Each row was made from one small tree. The marks that hang from a mark follow it in brackets, in the order of their numbers. Every link used is in the known rows. Write each row's tree.
Known rows
q_271{q_187}: -4; -36; -18; 23; 7; -1; 0; 6; -12; -2; -5; -12; 2; -10; 9; 1; -1; -5; 3; -16; 22; -3
q_806{q_359{q_331{q_170 q_258}}}: 0; 3; 7; -9; -10; -1; 5; -2; 9; 9; -8; 8; 12; 11; -8; -1; 6; -2; -3; 14; -12; -3
q_331{q_170 q_258}: -2; 0; 17; -5; -1; -1; -3; -7; -5; 3; -4; -1; -3; 7; 4; -8; -16; -1; 14; -1; 9; 3
q_795{q_331}: -3; -7; -15; 9; 24; -6; 4; -16; -9; 20; -7; -2; -11; -3; 1; -7; -17; 12; -20; -16; -2; -30
q_806{q_359{q_331}}: 0; -16; -18; 10; 6; 6; 13; 4; 0; 13; -14; 8; 3; -4; -14; 7; 17; 7; -25; -1; -11; -25
q_380{q_258{q_187} q_271}: -13; 1; -12; 9; 37; 21; -27; 9; 4; 4; -6; 13; 4; -31; -15; -29; 4; 2; -10; 5; 10; 12
q_795{q_331{q_271}}: 1; 0; -26; 11; 14; -6; 6; -11; -1; 11; -8; -5; -21; 6; -6; 2; -12; 7; -12; -24; -5; -25
q_359{q_331{q_170 q_258{q_187 q_380}}}: 0; 12; 22; -19; -7; 1; -2; -10; -2; -9; 12; 17; 22; -6; -5; 6; 9; -6; 6; 25; -1; 19
q_331{q_170 q_271}: -8; -7; -5; 2; -2; 10; -9; -8; -3; -11; -13; 0; -13; 8; -13; -1; -5; 3; 14; -13; 13; -6
q_795{q_331{q_170 q_271}}: -8; 7; -11; -4; 5; -1; -6; -23; 1; -1; -7; -1; -13; 12; -10; -7; -18; 6; 0; -14; 0; -17
q_795{q_331{q_258}}: 7; 7; -1; 3; 15; -18; 10; -12; -2; 24; -1; -8; -11; 4; 9; -4; -22; 3; -11; -11; -7; -17
q_331{q_170 q_258{q_187 q_380}}: 9; 1; 26; -12; -2; 7; -1; -9; -10; -4; 9; 5; 14; 3; 1; 2; -3; -2; 10; 19; 10; 14
q_963{q_170}: -2; -11; -5; 3; -1; -2; 3; -10; -10; 0; -20; -7; -2; -1; 13; -9; -10; 9; 1; -13; 14; -11
q_331{q_170 q_258 q_271{q_187}}: 0; -7; -3; 8; -19; -2; -7; 6; 8; -17; 3; -13; 2; 9; 7; 1; -8; -19; 33; -9; 19; 19
q_331{q_170 q_258{q_380} q_271{q_187}}: 1; -10; 11; -7; -27; 0; -1; 11; -3; -22; 9; -16; 7; 9; 15; 14; 3; -5; 20; 4; 11; 20
q_359{q_331{q_258}}: 0; 6; 2; 1; 1; -11; 5; 3; 2; 10; -3; 4; -2; -8; 5; 3; 1; -5; -2; -9; -9; 0
q_806{q_359}: 10; -28; -16; 17; 13; 9; 14; 5; -8; 17; -18; -3; -5; 5; -9; 5; 6; 14; -23; -6; 0; -30
q_795{q_331{q_170 q_258 q_271}}: 1; 22; 1; -6; -1; -12; -3; -16; 9; 5; 1; -5; -12; 19; -2; -6; -24; -3; 12; -9; -5; -5
q_258{q_187 q_380{q_271}}: -6; -12; 5; 4; 20; 21; -6; 4; -13; -4; 1; 18; 0; -20; -10; -3; 15; 15; -16; 14; 8; -4
q_380{q_258}: -9; -11; -13; 3; 23; 4; -11; 10; -8; 13; -9; -7; -6; -19; 1; -13; -4; 7; -14; -11; 1; 0

Which tree is each row?
-16; -7; 26; -12; -14; 8; -12; 16; -4; -18; 9; 0; 12; -8; 17; -10; 8; 4; 10; 20; 10; 20
q_331{q_170 q_258{q_380{q_271{q_187}}}}
-17; -29; 1; 4; 3; 13; -4; 20; -16; -11; 2; -1; 4; -20; 13; -1; 20; 13; -15; 5; 11; 0
q_258{q_380{q_271{q_187}}}
-14; 7; 35; -21; -5; 10; -11; 7; -8; -8; 0; 9; -3; -3; 7; -9; 7; 16; -2; 20; -1; 6
q_331{q_170 q_258{q_380{q_271}}}
15; 6; -16; 8; -15; -4; 16; 13; 16; 8; -8; 0; -4; 12; -9; 14; 15; -5; -9; -5; -22; -11
q_806{q_359{q_331{q_258 q_271}}}
9; 13; 1; 7; -4; 4; -10; -14; 10; -8; 3; 4; 0; 11; -15; -3; -11; -17; 33; 0; 16; 15
q_331{q_170 q_258{q_187} q_271}
12; -12; -26; 17; -20; -7; 13; 23; 20; -1; -1; -11; 9; 7; 0; 16; 18; -18; 4; -3; -7; 3
q_806{q_359{q_331{q_258 q_271{q_187}}}}
12; 13; -1; -4; -11; -4; 9; 4; 6; -7; 11; 6; 6; -3; -5; 22; 18; -10; 2; 6; -9; 12
q_359{q_331{q_258{q_187 q_380} q_271}}
-24; -17; -16; 11; 19; 15; -25; 25; 2; -1; -4; -5; 7; -31; 8; -29; 7; 0; -8; -5; 13; 17
q_380{q_258 q_271{q_187}}
1; -1; -17; 13; -19; -11; 3; 16; 14; -11; 5; -10; 3; -3; 8; 13; 6; -23; 15; -15; 2; 15
q_359{q_331{q_258 q_271{q_187}}}
-7; 11; 31; -11; 3; 15; -14; -2; -4; -10; 10; 17; 10; -8; -4; -13; 6; 6; 5; 30; 8; 18
q_331{q_170 q_258{q_187 q_380{q_271}}}
-8; -12; -6; -4; -3; 13; 2; -7; 1; 2; -14; 14; 12; 3; -18; -2; 12; 6; -14; 8; -4; -15
q_806{q_359{q_331{q_170}}}
19; 18; -16; 15; 13; -13; 5; -17; 11; 12; 7; -3; -8; 10; -8; 2; -20; -13; 7; -10; 0; -3
q_795{q_331{q_258{q_187} q_271}}
-6; 18; 17; -25; -26; -3; 1; 3; 2; -16; 5; 3; 1; 6; 2; 15; 13; 0; 6; 7; -14; 13
q_359{q_331{q_170 q_258{q_380} q_271}}
1; -14; -33; 22; 7; -8; 4; -3; 1; 1; 1; -15; -6; 1; 3; 2; -12; -6; 0; -24; 9; -11
q_795{q_331{q_271{q_187}}}
4; 4; 19; 1; 11; 10; -2; 7; -6; 2; 7; 12; 2; -14; -1; -5; 10; 7; -4; 19; 1; 8
q_331{q_258{q_187 q_380{q_271}}}
-16; 20; 31; -25; 5; 0; -8; -5; -4; 3; 8; 7; -3; -1; 8; -17; -8; 21; -13; 19; -16; -4
q_795{q_331{q_170 q_258{q_380{q_271}}}}
12; 13; 3; -9; -4; -14; 16; 0; -4; 9; 7; -13; -18; 10; 12; 15; -5; 11; -16; -6; -22; -14
q_795{q_331{q_258{q_380} q_271}}
14; -8; 8; -10; -11; -3; 25; 15; -5; 12; 0; 1; 8; 2; 6; 19; 23; 12; -29; 15; -26; -11
q_806{q_359{q_331{q_258{q_380}}}}
1; 6; -9; 3; -9; -14; -7; -10; 14; -5; 8; -15; 3; 13; 8; -8; -21; -15; 22; -8; 7; 9
q_795{q_331{q_170 q_258 q_271{q_187}}}
22; 2; 2; 4; -6; 0; 10; 5; -3; -2; 9; -3; -4; 5; 0; 19; 6; -3; 5; 3; 1; 6
q_331{q_258{q_187 q_380} q_271}
-9; 10; 27; -27; -18; -4; 3; -1; -7; -6; 5; 8; 11; -2; 8; 7; 8; 4; -3; 15; -12; 9
q_359{q_331{q_170 q_258{q_380}}}
0; 24; -2; -1; -10; -1; -10; -15; 15; -14; 5; 15; 10; 3; -17; 0; 1; -23; 27; 3; 6; 22
q_359{q_331{q_170 q_258{q_187} q_271}}
11; 16; -13; 6; 7; -18; 9; -7; 7; 14; 0; -11; -21; 13; 3; 2; -19; 0; -2; -22; -9; -15
q_795{q_331{q_258 q_271}}
